Every row comes from one small tree of marks. The marks that hang from a mark follow it in brackets, in the order of their numbers. Every link used is in the known rows. Which tree was each row made from?
Known rows:
k868(k643(k878(k116))): +0.36  -4.11  -4.44  -1.19  +3.63  +0.69  +2.42  -0.09  -1.20  +1.10  +3.27  +1.64  +3.72  +3.41  +2.86  +0.86  -0.09  +2.93  +1.37  +0.78  +3.68  -0.06  +0.77  -1.87  -2.09
k878(k116 k147 k804 k868): +1.76  -1.29  -0.14  -0.57  +0.52  +1.16  -0.98  -0.88  -0.41  -1.84  +5.71  +1.07  +0.09  +1.03  -0.71  +3.03  -1.97  +0.70  -1.41  -3.67  +1.03  +2.26  +1.97  -0.81  +1.43
k147(k878(k366 k804(k116) k868)): -1.00  -0.13  +0.30  +0.58  -2.69  +3.61  -0.19  -0.09  +1.04  +1.99  +0.85  +0.45  +0.11  +0.35  -0.28  +3.04  -2.03  +2.17  +0.25  -2.84  +0.99  +2.21  +0.34  -1.25  +3.28
k951(k878(k116 k147(k366) k804 k868(k643))): +0.59  -1.51  +0.39  -1.86  -2.37  +2.50  -1.85  +2.50  -0.22  -1.59  +3.85  -0.54  +1.15  +0.32  -2.22  +0.10  -4.30  -0.75  +0.20  -3.08  +0.31  +2.40  +3.43  -0.54  -0.56
k116(k878(k643)): -0.63  -0.77  -1.48  +0.30  -0.38  +0.08  +2.53  -1.16  +1.05  +0.11  -1.64  -2.28  +2.06  +4.30  +1.15  +1.61  +0.58  +2.20  +2.68  -0.63  +4.22  +2.02  +0.63  +1.58  -2.49
k951(k878(k643(k868) k804(k116))): +1.96  -1.02  -0.93  -0.67  -2.97  +5.28  -0.35  -0.05  +1.46  +0.39  +1.13  -4.08  +0.31  +1.15  -0.63  +2.65  -1.69  +4.79  +0.77  -2.54  +1.52  +3.15  +0.84  -1.67  -0.95
k116(k878(k147 k366 k804)): -0.50  -0.76  +0.65  -3.01  -3.44  +0.33  +1.37  -0.49  -1.39  +0.35  -0.80  +0.52  -0.51  -0.24  +0.36  +2.19  +0.20  -1.11  +0.61  -1.18  +1.63  +1.89  -0.28  -0.90  +0.64
k116(k804(k951) k878(k147(k366))): -2.44  -1.17  -2.17  +1.46  -3.19  -0.52  +4.48  +1.58  +0.55  -0.66  -2.02  +0.54  -3.49  +1.10  +1.22  +0.64  +2.09  -1.53  +2.75  -1.61  +1.52  +1.43  -1.56  -0.07  +2.23
k366(k147(k878(k116 k643 k868))): -0.11  -1.32  +1.02  +1.56  +0.36  +0.09  +0.88  -1.53  +2.11  +0.48  +0.68  +1.01  +2.50  +3.85  -1.36  -0.16  -1.59  +2.34  +0.60  -0.73  +2.04  +3.78  +5.10  +1.35  -2.97
k868(k643(k878(k366(k147)))): -0.02  -2.87  -2.03  -2.22  +1.22  +0.30  +2.40  +0.90  -2.61  +1.91  +0.47  +2.40  +3.90  +0.78  +2.66  -0.82  +0.72  +2.27  +2.06  +3.61  +1.77  +0.34  +3.02  -1.86  -2.86
k951(k878(k116(k804) k643)): +0.95  -0.72  -2.19  +1.22  -0.15  +3.20  +0.39  -0.05  +2.57  +0.07  +1.72  -3.56  +0.75  +2.48  -0.43  +1.82  -0.35  +1.34  +0.86  -1.60  +2.60  +2.73  +2.49  +0.40  +0.35
k147(k878(k116)): -1.50  -2.95  -2.81  +0.91  +1.56  +1.10  +2.22  -2.11  +2.86  +3.70  +0.21  +3.03  +0.99  +3.65  +0.92  -0.18  -1.15  +1.16  +0.46  -1.20  +3.64  +3.56  +1.10  -1.24  -0.33
k116(k878(k804)): -1.78  -1.74  -1.22  -1.51  -0.63  +1.02  +3.13  -1.18  +2.00  +1.25  -0.53  +0.29  +0.50  +2.04  +2.14  +2.46  +1.18  +1.51  +1.35  -2.62  +4.16  +2.08  -0.39  -1.03  -0.47
k878(k366(k147) k643 k804 k868): +0.62  +0.63  +3.35  -0.36  -2.52  +1.69  -0.83  +0.25  -0.44  -1.68  +1.51  -1.17  +3.08  -0.97  -1.35  +2.93  -1.42  +2.75  +0.72  +0.78  +0.48  +2.44  +4.93  +0.83  +0.35
k116(k804(k878(k147 k366))): +1.08  -1.26  -1.68  +1.39  -2.41  +0.43  +1.80  +0.63  -1.29  +0.57  -0.74  -0.28  -1.75  -0.01  +0.33  -0.91  +1.56  -0.74  +0.24  -0.59  +0.95  +2.15  +1.83  -0.94  +2.22
k116(k878(k147 k366 k643 k868)): +0.39  +1.23  +1.32  -0.39  -2.91  -0.83  +0.06  +0.36  -2.87  -2.89  -0.51  -3.48  +1.51  +2.38  -0.82  +2.38  -1.02  +0.39  +2.31  -0.48  +1.02  +1.36  +1.05  +3.61  -1.28
k804(k116 k951(k878)): +0.50  +1.55  -2.28  +2.47  -1.26  +3.90  -0.01  +1.85  +1.68  +3.23  -0.86  -2.75  -3.37  -0.25  +0.99  +2.64  -0.21  -0.20  +2.05  -2.15  +2.30  +0.94  -0.38  -0.06  +2.24
k643(k868 k878(k116(k804(k951)) k147(k366))): -1.67  -5.27  -5.16  -0.45  -1.08  +1.15  +4.88  +0.87  -1.98  -0.30  +1.94  +3.21  -0.77  +0.65  +2.68  +2.62  +1.36  +2.67  +1.09  +0.03  +0.06  +1.93  -2.88  -2.63  +1.31
k643(k868 k878(k116(k804))): -1.21  -5.45  -6.25  -0.88  +2.46  +2.04  +5.04  -1.19  -0.45  +0.76  +3.54  +1.88  +1.79  +2.76  +4.42  +3.38  +3.19  +5.54  +0.70  -0.55  +2.33  +2.22  -2.18  -2.92  -0.08
k868(k643(k878(k804))): -0.21  -4.28  -3.33  -1.95  +2.33  +2.14  +3.23  +0.07  -1.08  +0.90  +2.72  +1.64  +3.16  +2.37  +3.49  +0.70  -0.74  +4.54  +1.59  +0.00  +3.17  -0.16  +1.16  -3.10  -2.17
k951(k878(k147 k366 k643 k804(k116) k868)): +3.01  +2.18  +2.29  -0.70  -5.41  +4.62  -3.78  +1.58  -1.92  -1.77  +2.06  -5.30  -0.15  -0.96  -3.22  +3.78  -3.88  +0.73  -0.18  -2.46  -1.12  +1.69  +2.60  +0.95  +1.62
k878(k116 k366(k147) k804(k951) k868(k643)): +0.19  +0.30  +2.94  -0.25  -0.95  -0.09  -0.56  +2.73  -0.94  -2.19  +3.55  +0.16  +0.35  -2.20  -0.99  +3.58  -0.70  -0.76  +1.16  -0.07  +1.00  +0.59  +2.26  -0.03  +1.87
k116(k804(k951) k878(k147 k366 k643 k868)): -0.48  +2.21  +1.03  +2.21  -3.61  -0.57  +2.05  +2.09  -2.47  -4.70  -0.32  -5.14  -2.42  +1.29  -0.11  +3.96  +0.95  -0.06  +3.36  -1.55  +0.45  +0.10  -1.25  +3.66  +1.85
k868(k643(k878(k116 k147 k366))): +1.58  -3.28  -2.75  -2.58  +1.09  -0.08  +0.80  +0.72  -4.25  +0.19  +3.09  +1.80  +2.81  +1.40  +1.23  +0.70  -0.95  +0.54  +0.73  +2.21  +1.31  -0.23  +0.93  -1.83  -1.09
k868(k643(k878(k366))): -0.47  -3.01  -3.46  -1.75  +1.60  +1.14  +2.29  +1.06  -2.78  +1.61  +0.94  +1.20  +3.84  +1.39  +3.61  +0.14  -0.17  +2.83  +2.43  +2.79  +2.55  -0.29  +0.85  -1.66  -1.38

Which tree is each row?
+0.90  -2.42  -1.45  -1.10  -3.32  +2.15  -0.30  +0.59  -0.22  -0.29  +0.39  -1.06  +1.50  +1.51  -2.11  -0.42  -3.03  +1.17  +0.97  -0.13  +0.32  +4.56  +2.23  +0.07  -2.14 -> k951(k878(k116 k147(k366) k643(k868)))
-1.45  -3.21  -3.50  -0.59  -0.31  +1.58  +2.11  +0.81  -2.55  +0.72  +1.38  +2.79  +2.64  +1.55  +2.41  +0.95  -1.63  +2.68  +1.36  -0.13  +0.33  +1.28  +1.57  -0.07  -0.47 -> k643(k878(k147(k366) k868))
-3.59  -2.66  -1.99  +3.43  -0.58  +0.67  +2.87  +2.36  +2.39  -0.51  +1.29  +1.63  +0.11  +3.01  +0.10  -0.40  -1.68  +1.02  +2.74  -1.82  +1.77  +1.82  +0.46  -0.23  +2.14 -> k147(k366 k878(k116(k804(k951)) k868(k643)))
-2.23  -0.78  +0.88  +3.53  -4.81  +3.43  +0.82  +1.39  +2.42  +0.20  -0.87  -0.57  -0.30  +1.18  -1.82  +3.08  -4.20  +2.96  +1.91  -2.68  +1.06  +2.03  +0.22  +0.33  +3.17 -> k147(k366 k878(k643 k804(k116 k951) k868))
+1.78  +0.86  +1.36  +2.46  -5.15  +2.54  -1.42  +1.84  -0.90  -3.01  +2.10  -2.06  -1.70  -0.44  -3.07  +4.05  -3.69  +1.55  +0.71  -2.36  -0.64  +0.74  +0.86  +0.37  +3.71 -> k878(k147(k366) k643 k804(k116 k951) k868)
-0.95  -0.22  -1.84  +2.40  -1.79  +1.98  +1.69  +4.21  -0.03  -1.79  +1.19  -2.06  -2.25  +0.67  +0.73  -1.09  -1.36  +0.02  +3.32  -1.96  +0.06  +0.87  +1.68  +0.43  +1.12 -> k116(k804(k951(k878(k147(k366) k868(k643)))))
+1.15  -0.02  -0.77  -1.74  -1.97  +1.99  -1.72  +0.77  -1.17  +2.07  +0.51  -0.42  -0.10  -1.03  -1.04  +0.76  -1.73  -2.86  -0.04  +0.06  +0.66  +2.98  +2.27  -0.12  +0.68 -> k951(k878(k116 k147 k366))
-4.09  -4.13  -1.48  +0.03  -2.47  +2.96  +3.15  -0.58  +3.59  +4.07  -1.95  +5.06  +1.49  +1.17  +0.64  -1.24  -2.68  +2.12  +1.06  -0.91  +2.31  +4.09  +1.68  -2.87  +1.19 -> k147(k366 k878(k804))
+1.13  -1.97  -2.49  -0.42  -1.32  +3.22  +1.88  +0.24  -2.22  +1.21  +1.91  +1.30  -2.30  -0.45  +1.86  +4.65  -0.41  +2.10  +0.03  -2.02  +0.85  -0.68  -1.67  -2.76  +2.06 -> k643(k878(k147 k804(k116 k951)))
-0.06  -1.58  -0.86  +1.86  -2.74  -0.28  +0.62  +1.53  -1.09  +0.30  -1.24  +0.45  +0.57  +1.27  -0.57  -1.62  -1.75  -0.27  +0.82  -1.91  +1.14  +2.90  +3.28  +1.34  -0.41 -> k804(k878(k147(k366) k868))
+0.63  -0.85  +1.76  +1.92  -3.60  -1.63  +1.59  +1.79  -1.44  -0.45  -2.74  -2.00  -0.56  -1.11  -1.64  +2.28  +0.95  +0.00  +1.65  +1.56  +2.09  +2.93  +0.98  +1.81  -0.66 -> k804(k878(k116 k366(k147) k643(k868)) k951)
+1.69  +0.22  +2.15  +0.12  -4.94  +2.16  +0.30  +0.71  -0.88  -0.70  -0.08  -1.55  -1.08  -2.48  -1.48  +4.34  +0.56  +2.94  +1.07  +1.29  -0.02  +1.97  +0.30  -1.94  +1.99 -> k878(k366(k147) k643(k868) k804(k116 k951))
-0.29  -0.16  -1.07  -0.30  -0.22  -0.65  +1.73  -0.38  -0.97  -1.21  +0.42  -1.01  +0.13  +3.46  +1.23  +0.88  +0.33  +0.47  +1.83  -2.87  +2.03  +1.79  +0.65  +2.01  -2.14 -> k116(k878(k147 k868))
-0.72  +1.23  -0.03  +1.16  -2.02  -1.44  +2.57  +3.28  -2.96  -4.23  +0.77  -3.44  -2.72  +1.43  +1.03  +1.66  +1.54  -1.10  +3.67  -1.81  +0.68  -0.73  -1.32  +1.89  +1.07 -> k116(k804(k951) k878(k147 k366 k868(k643)))
+0.63  -2.72  -0.27  +2.62  -4.38  -1.20  +1.93  +1.81  -1.70  -1.46  -2.10  -1.05  -1.52  +0.74  -2.15  +0.63  -1.74  +0.04  +1.67  -0.27  +1.56  +3.07  -0.16  +1.31  -0.30 -> k804(k878(k116 k147(k366) k643(k868)) k951)
+1.87  -0.64  -1.71  +0.66  +1.73  +0.00  -0.86  -0.75  -0.96  -1.10  +4.46  +0.70  +0.45  +2.35  -0.19  +1.49  -1.18  +0.26  -0.37  -2.09  +1.30  +2.21  +2.32  +0.67  +0.28 -> k878(k116 k147 k868)
-2.92  -1.19  -0.98  -0.29  -0.75  +3.00  +2.41  +2.14  -2.30  +0.41  +1.20  +0.17  +0.71  -2.04  +3.75  +6.36  -0.85  +3.04  +2.10  -0.60  +1.48  -0.21  -1.45  +0.49  +2.93 -> k643(k878(k366 k804(k951) k868))
+0.41  +0.92  -0.25  +0.80  -2.93  +3.11  -0.15  +1.11  +0.11  +1.96  +0.34  -0.24  -2.50  -3.30  +0.44  +5.11  +0.17  +0.02  +0.62  -0.39  +1.49  +0.45  -1.51  -2.26  +6.12 -> k878(k366 k804(k116 k951))
+1.25  -2.89  -2.68  +0.40  +1.24  +0.65  +1.30  -1.82  +0.50  -0.62  +2.34  -0.78  +2.82  +3.66  +0.33  +1.96  -0.20  +4.49  +1.10  +0.59  +2.98  +3.51  +0.70  -0.46  -1.49 -> k878(k116 k643(k868))
-0.66  -3.81  -2.13  +1.00  +0.46  +0.99  +2.76  -2.25  +1.75  +1.07  +0.24  +0.61  +2.16  +5.06  +0.12  +0.04  -1.68  +4.57  +1.36  -0.46  +3.01  +4.24  +0.51  -0.46  -2.69 -> k147(k878(k116 k643(k868)))
+0.23  -0.95  +0.31  +0.40  -2.30  -0.49  +1.29  +0.51  -0.24  +3.28  -3.48  +1.10  +0.88  -0.99  +0.08  -1.28  +1.48  -1.04  +0.60  +1.53  +2.27  +3.09  +4.06  +0.02  -0.65 -> k804(k878(k366(k147)))
-0.16  -4.92  -2.72  -2.62  -0.52  +1.57  +2.44  +1.00  -2.42  +0.45  +2.15  +3.44  +2.84  +1.33  +1.62  -0.97  -2.31  +2.75  +1.08  +0.63  +1.08  +0.37  +1.71  -3.54  -1.62 -> k868(k643(k878(k147(k366) k804)))
+1.65  +2.71  +3.70  +1.80  -4.30  +2.28  -1.80  +1.69  -0.76  -1.88  +1.21  -3.05  -0.68  -2.55  -2.43  +5.68  -0.88  +1.56  +0.92  -0.21  -0.19  +0.57  +2.17  +0.81  +3.48 -> k878(k366(k147) k643 k804(k116 k951) k868)
-1.22  -3.63  -1.86  -2.59  -2.28  +2.20  +3.95  +1.05  -4.56  +0.17  +0.55  +1.94  -0.77  -2.16  +3.43  +3.88  -0.27  +3.61  +1.60  +0.62  -0.14  +1.26  -2.95  -2.27  +0.31 -> k643(k868 k878(k147 k366 k804(k951)))
-2.54  -4.84  -2.82  +1.73  -2.30  +1.60  +3.71  -0.85  +2.96  +0.65  -0.25  +2.04  +2.04  +3.91  -0.65  -0.43  -1.03  +3.85  +1.39  -0.07  +1.79  +4.84  +0.41  -1.74  +0.59 -> k147(k366 k878(k116(k804) k643(k868)))
+0.67  -0.72  -1.46  +4.16  -0.52  +1.07  +2.15  +0.56  +0.86  -1.81  +0.61  -3.95  +0.55  +3.36  +0.53  +0.94  +0.68  +3.40  +1.33  -2.51  +2.64  +1.85  +2.76  +1.60  +0.35 -> k116(k804(k878(k643 k868)))
+2.79  -2.75  -0.76  -0.88  -5.17  +2.81  -0.13  -0.72  -0.89  -1.32  +1.72  +0.45  +0.35  +0.70  -2.69  +1.37  -2.31  +3.95  -0.33  -0.53  -0.68  +3.14  +0.83  -3.45  +1.06 -> k878(k147(k366) k643(k868) k804(k116))
-0.20  -2.03  -0.03  +0.55  +1.80  -0.59  +1.31  -0.52  +1.63  +1.03  +1.72  +2.38  +2.25  +3.88  -0.43  -2.18  -0.85  +1.46  +1.01  -0.90  +2.12  +2.95  +4.92  -0.31  -3.67 -> k366(k147(k878(k116 k868(k643))))
